Each row was made from one small tree. The marks that hang from a mark follow it in brackets, in alphabetical order. Every link used is in the known rows. Write each row's tree.
Known rows
fariki(sipagi(fisuf(fudi midu mopuzoz))): [  1  -5   8 -18   2  -1   3  -3  -1  -5 -18   5  -5  30  -3   0   5   0
   6   1  30  11 -22   2   0  -3  15  12]
fariki(sipagi(fisuf)): [-4 -6  4  1  7 -1  0 -2  0  0 -1  1 -3  0  1  0 -1 -1 11  0 18  7 -1  2
  0  2 12  7]
fimige(luti): [  0   4   1  -1  -1   1  -8   1   0   0  -7   2   0  -2   0   1   1   0
   0  -1  -1   1 -12   6   0  -2  -2   1]
sipagi(fisuf(fudi midu(luti) mopuzoz)): [  0   0   5 -10  -3   1   1  -3   0  -6 -12   5  -9  28  -4   0   5   1
   3   1  29  11 -19   2   0  -6   6   9]
midu(luti(mopuzoz potikog(mize))): [ -9  -1   4   8 -10   0  11  11   9   4  -6  -1   0  12   0   1  -2   4
   9 -17  -1   1 -17  -1  -3  -3  -1   1]
fariki(sipagi(fisuf(fudi midu))): [  1  -4   9 -23   4  -1   2  -4  -1  -3 -14   4  -4  18  -1   1   2   0
   7   0  26   8  -7   2   0  -4  13   8]
fimige(luti(midu)): [  0   2  -1 -22  -1   0  11  -2   2   0 -13   1   2  -3   0   0   0   0
   1  -1   0   0 -13   9   2  -3  -2   0]
sipagi(fisuf(midu(luti(potikog)) mopuzoz)): [ -1  -2   5 -11 -15   0   8   8   3  -8  -8   0  -6  12  -2   0  -5   2
   2 -21  25  10 -13  -2   0  -5   4   7]
potikog(luti): [ -2   1   1   1   5   0   7   2   2   2 -15   0   0  -5  -1  -1   0   1
  -3   4   2   0   6   2   3   0   0   0]
volu(dufe(mize)): [ -2   6  -7  -2   1 -22   1 -13   1   0   2 -16  -3  -1   2  -6  -3   6
   7  -4  -2   1   1   1   2   2  -6   4]
potikog(luti valive): [-17  -3   2   3   9   0   7   8   2  -1 -18   0   0  -1  -2  -2   1  14
 -22   7   3   0   6   0   9  -1  -1  -1]
sipagi(fisuf(midu)): [ -3   1   6 -24   1  -1   4   0  -1  -5  -4   0  -7  -1   1  -1  -8   0
   5  -1  19   7   5  -1   1  -4   3   4]
dufe(mize): [ 0  5 -7  0  0 -4  0 -5 -1 -2  2 -3  0  0 -1 -5 -3  5  8  0  0  1 -1  0
  2  1 -7  1]
luti(midu potikog(valive)): [-15  -7  -1 -20 -10  -2  24  13   4  -2 -12  -2   2   5  -1  -2  -2  13
 -22 -18   2   0  -4  -1   7  -3  -1  -2]
potikog(luti(midu) mize(dufe) valive(fede)): [-26   2   5 -19  30 -15  25  -7  11   1 -28  -6   0  -4 -10  -3  -1  26
 -15  10  -1   1   7   4   6  -3  -4  -1]
fede(valive): [-15  -3   0  -4  -4  -1  -1  -1  -1   0  -1  -1   1   4   3  -3  -2  -4
   8   1   0   0  -1   1   1   0   0  -4]
potikog(luti(midu) valive(fede)): [-24  -1   0 -16  27  -2  23   7   2  -2 -24  -1   1  -3 -11  -3   2  20
 -21   6   3   1   7   4  12  -4   0  -2]
luti(midu mopuzoz potikog(mize(dufe))): [-10  -1   5 -22 -13 -14  32 -10  12   4 -16  -8   2  14   2  -2  -5   7
   9 -18  -2   0 -19   2  -3  -1  -3   4]
midu(luti(mopuzoz potikog(mize(dufe)))): [-11  -2   5   8 -11 -12  12  -8  12   4  -7  -6   0  12   1  -1  -3   8
   8 -18  -2   0 -16   0  -5  -1  -2   4]
luti(mopuzoz potikog(valive(fede))): [-30  -3   2   7   6  -2   8  13  -1  -4 -10  -1   2  17 -11  -1   2  21
 -20 -19   1   2 -16   0   9  -1   1   0]
potikog(luti mize): [ -3   5   5  -2   9   0   7   7   9   6 -18   0  -2  -5   0   1  -1   4
   7   8  -1   0   4   0  -1  -1  -2   0]
fisuf(fudi midu(luti) sipagi): [  6  -2   4 -13  -7   2   3  -4   0   0 -14  12 -12  14  -1   0  11   1
  -5  -2  14   3  -4  -1  -1  -6  12   1]
luti(midu mopuzoz potikog(mize(dufe) valive)): [-26  -5   5 -20  -9 -15  32  -4  12   1 -19  -8   2  17   0  -3  -4  20
 -12 -14  -2   0 -18   0   2  -1  -4   4]
fisuf(midu): [  3   1   4 -24   0   0   5   2   0  -4  -5   0   1  -2   1  -1  -7   0
  -2   1   4   2   5  -3   0  -4   0   0]
sipagi(fisuf(mopuzoz)): [ -5   2   2   4  -1  -1   0  -1   0  -4  -2   1  -8  13  -2  -1   2   1
   7  -1  19   9 -16   1   0   2   5   8]
fariki(sipagi(fisuf(midu(luti(potikog))))): [  1  -9   7 -14  -6   0   8   7   3  -5  -6   0  -1  -1   2   0  -8   0
   6 -21  24   8   1  -1  -1  -4  11   4]
fimige(luti(mopuzoz potikog)): [ -7   0   3   3 -17   1   3   7   2   0 -13   0   2  13   0   1   0   2
  -1 -21   0   1 -30   6   1  -1  -1   3]
fisuf(fudi): [ 2  1  1  0 -2  0 -2 -3 -1  2 -8  3 -2 20 -2  1 10  2 -2  0  4  1 -9  2
  0 -1  1  1]
volu(dufe): [ -2   0   0  -2   2 -18   0  -8   2   1   1 -13  -3   0   3   0  -1   0
  -1  -4  -1   1   1   1   0   1   1   2]

Write each row's tree
[  7   1   6 -22  -8   2   4  -2  -1   1 -16  11 -12  16  -1  -1  10   1
  -4  -2  13   4  -6  -1   1  -3  12   2] -> fisuf(fudi midu sipagi)
[-18  -1   6  -2   7 -13   2  -8  10   1  -7  -5  -2   3   0  -3  -3  19
 -12   7  -3   0   1  -1   0   1  -5   2] -> potikog(mize(dufe) valive)
[-17  -2   7  -3  -7 -13   6   1  12   1 -11  -6  -1   6   0  -2  -3  21
 -16 -14  -2  -1  -4  -2   0   0  -5   1] -> luti(potikog(mize(dufe) valive))
[  4   0   7 -13 -18   1  12  14   9   0 -16   8 -11   9   0  -1   3   5
   2 -20  12   5 -16  -5  -4  -5  11   3] -> fisuf(midu(luti(potikog(mize))) mopuzoz sipagi)
[-32  -1   4 -18  10  -3  29  16   8   0 -20  -2   1  16 -10  -2   0  23
 -10 -15  -1   2 -18   1   5  -5  -1   0] -> luti(midu mopuzoz potikog(mize valive(fede)))
[  4   2   4 -19  -5   1   3  -1  -2  -4 -16   4  -2  29  -4  -1   7   1
  -5   1  12   5 -20   0   1  -4   3   5] -> fisuf(fudi midu mopuzoz)
[ -1   3   7 -19  -3  -1   2  -3  -1  -6 -16   4  -9  31  -4   0   5   1
   3   0  27  10 -20   1   1  -4   6  10] -> sipagi(fisuf(fudi midu mopuzoz))
[ -3   3   3   5  -3  -1  -2  -4  -1  -2 -11   4  -9  33  -5   1  11   1
   5   0  23   9 -25   3   1   0   6   9] -> sipagi(fisuf(fudi mopuzoz))
[ -8   0  -2 -20  -3   0  17  -3   1   1 -16   0   2  10   1  -1   0  -1
   4  -1   1   1 -27  10   3  -3   0   4] -> fimige(luti(midu mopuzoz))
[-33  -3   0 -12  25  -2  29   5   1  -2 -27  -2   2   9 -12  -4   2  20
 -19   7   3   2  -7   4  13  -3   2   1] -> potikog(luti(midu mopuzoz) valive(fede))
[-19  -1   3 -23  15  -2  27  11  11   3 -28  -1  -1  -2  -1  -2  -1  16
 -13  11   0  -1   4   1   7  -4  -2  -2] -> potikog(luti(midu) mize valive)
[ -1   0   3 -25  -9  -3  25  10  10   5 -13  -1   1   1   1   0  -3   5
   8 -17  -2   0  -6   0  -2  -4  -3  -2] -> luti(midu potikog(mize))
[-30  -5   0 -14   6  -3  28  11   1  -4 -16  -2   3  16 -11  -2   1  20
 -20 -19   2   2 -16   2   9  -4   1   0] -> luti(midu mopuzoz potikog(valive(fede)))
[-32  -1   4  12  12  -1   8  18   7  -1 -11   0   0  15 -10   0   1  24
 -10 -15  -1   2 -15  -1   4  -5  -1   0] -> midu(luti(mopuzoz potikog(mize valive(fede))))
[-26  -3   8   1  -9 -13  13  -1  11   2 -14  -7   0  18   0  -2  -3  21
 -12 -15  -3   0 -18  -2   1   1  -4   4] -> luti(mopuzoz potikog(mize(dufe) valive))
[-17  -4   5 -24  -7 -14  26  -2  13   2 -16  -7   1   4   0  -3  -5  20
 -15 -14  -2  -1  -5   0   2  -2  -6   0] -> luti(midu potikog(mize(dufe) valive))
[-10  -2   0 -16   4  -1  33  -2   3   2 -23  -2   2   7   0  -2  -1   0
   2   3   4   1  -9   4   6  -1   2   3] -> potikog(luti(midu mopuzoz))
[-25  -1   5 -21  -9  -1  22  16  10   2 -25   0   1  15  -1  -1  -1  17
 -11 -14  -1   1 -32   6   4  -5  -3   2] -> fimige(luti(midu mopuzoz potikog(mize valive)))
[ -5  -5   4   6   3  -1   0  -1   0  -3  -5   1  -4  13  -1  -1   2  -1
  10   0  22   9 -17   2   0   3  15  11] -> fariki(sipagi(fisuf(mopuzoz)))
[-23  -8   0 -17 -11  -1  30  10   3  -2 -15  -2   3  18  -2  -3  -1  14
 -20 -18   3   1 -18   0   8  -2   0   1] -> luti(midu mopuzoz potikog(valive))
[ -2   3   3 -23   9  -2  28   4  10   6 -24  -1   0  -6   1  -1  -2   4
   8   7   0  -1   3   3   1  -3  -2  -1] -> potikog(luti(midu) mize)
[ -7  -1   0 -19 -17   0  21   5   3   0 -18   0   4  12   0   0  -1   1
   1 -21   1   1 -31   8   3  -3  -1   3] -> fimige(luti(midu mopuzoz potikog))
[  6  -4   2 -10 -21   2  11   9   2  -4 -12   8  -9  10  -1  -2   4   2
  -7 -23  15   5 -14  -3   0  -3  13   3] -> fisuf(midu(luti(potikog)) mopuzoz sipagi)
[ -2  -2   4 -11  -9   2  10  -5  -1   0 -16  11 -11  26  -1  -2  11   0
  -2  -2  15   4 -18   0   1  -5  14   5] -> fisuf(fudi midu(luti(mopuzoz)) sipagi)
[ -1  -5   8 -23   6  -1   5   0   0  -5  -6   1  -2  -2   1  -1  -8  -1
   9   0  22   8   3  -1   0  -2  12   7] -> fariki(sipagi(fisuf(midu)))
[-26  -6   6  10  -8 -11  12  -2  12   1 -11  -6   0  15  -1  -2  -3  20
 -12 -14  -1   0 -15  -1   1  -1  -4   3] -> midu(luti(mopuzoz potikog(mize(dufe) valive)))
[ -8  -3   7 -11 -16  -1  12   2   1  -4 -15   2  -6  31  -3   1   2   2
   5 -21  26   8 -21   1   1  -7   4   7] -> sipagi(fisuf(fudi midu(luti(mopuzoz potikog))))
[ -8  -8   8 -10   4   1   8  -6   0  -3 -13   4  -3  27  -1   0   2  -1
  11   0  28  10 -17   2   1  -5  14  11] -> fariki(sipagi(fisuf(fudi midu(luti(mopuzoz)))))
[ -4  -4   3 -11  -7   2  12  -2   0  -1  -8   8  -9   7   2  -3   2  -1
   0  -3  11   3  -9  -2   2  -3  13   4] -> fisuf(midu(luti(mopuzoz)) sipagi)
[  4   0   3 -19  -9   1   7   1  -2  -3 -12   8 -10  10  -1  -3   5   0
  -5  -3  13   5 -12  -4   0  -1  14   5] -> fisuf(midu mopuzoz sipagi)
[-28  -3   5 -18  10 -14  35  -9  12   3 -30  -7   0   9  -1  -5  -3  19
 -12  10   0   0  -8   2   6  -1  -3   4] -> potikog(luti(midu mopuzoz) mize(dufe) valive)
[-27   3   8   2  30 -13   6  -6  10   1 -23  -5  -2  -3 -10  -2   0  27
 -15  10  -2   0   8   2   5  -1  -4   0] -> potikog(luti mize(dufe) valive(fede))
[  7   1   5 -18 -11   2   4  -2  -2  -2 -21  11 -12  29  -3  -2  14   2
  -6  -2  17   6 -21  -1   1  -2  15   5] -> fisuf(fudi midu mopuzoz sipagi)
[-13   1   5 -20   6 -14  35 -16  12   6 -27  -7   1   6   1  -3  -3   7
   9   7  -1   0  -9   4   1   0  -3   5] -> potikog(luti(midu mopuzoz) mize(dufe))
[ -7  -5  -1  12 -14   1  10   6   2   0  -3  -1   2  13   0   0  -1   2
   1 -21   2   1 -16   0   1  -1   1   2] -> midu(luti(mopuzoz potikog))
[ -9  -1   3 -22 -11  -2  31   9   9   5 -16  -3   1  13   1  -1  -3   5
  10 -19  -1   1 -20   0  -1  -3  -1   1] -> luti(midu mopuzoz potikog(mize))
[-25  -5   4 -20  -7  -3  32  15   9   2 -18  -3   1  16  -1  -2  -2  16
 -11 -14   0   0 -20  -1   5  -3  -2   1] -> luti(midu mopuzoz potikog(mize valive))
[  6  -2   3  -9 -18   2   7   7   2  -5 -16   3  -1  30  -4   1   6   3
  -8 -19  15   4 -22   0   0  -7   2   4] -> fisuf(fudi midu(luti(potikog)) mopuzoz)
[ -3  -1   5 -16   2   0   3  -1   1  -6  -1   1  -7  -3   1   0  -7   0
   6   0  20   7   7  -1   0  -6   3   4] -> sipagi(fisuf(midu(luti)))
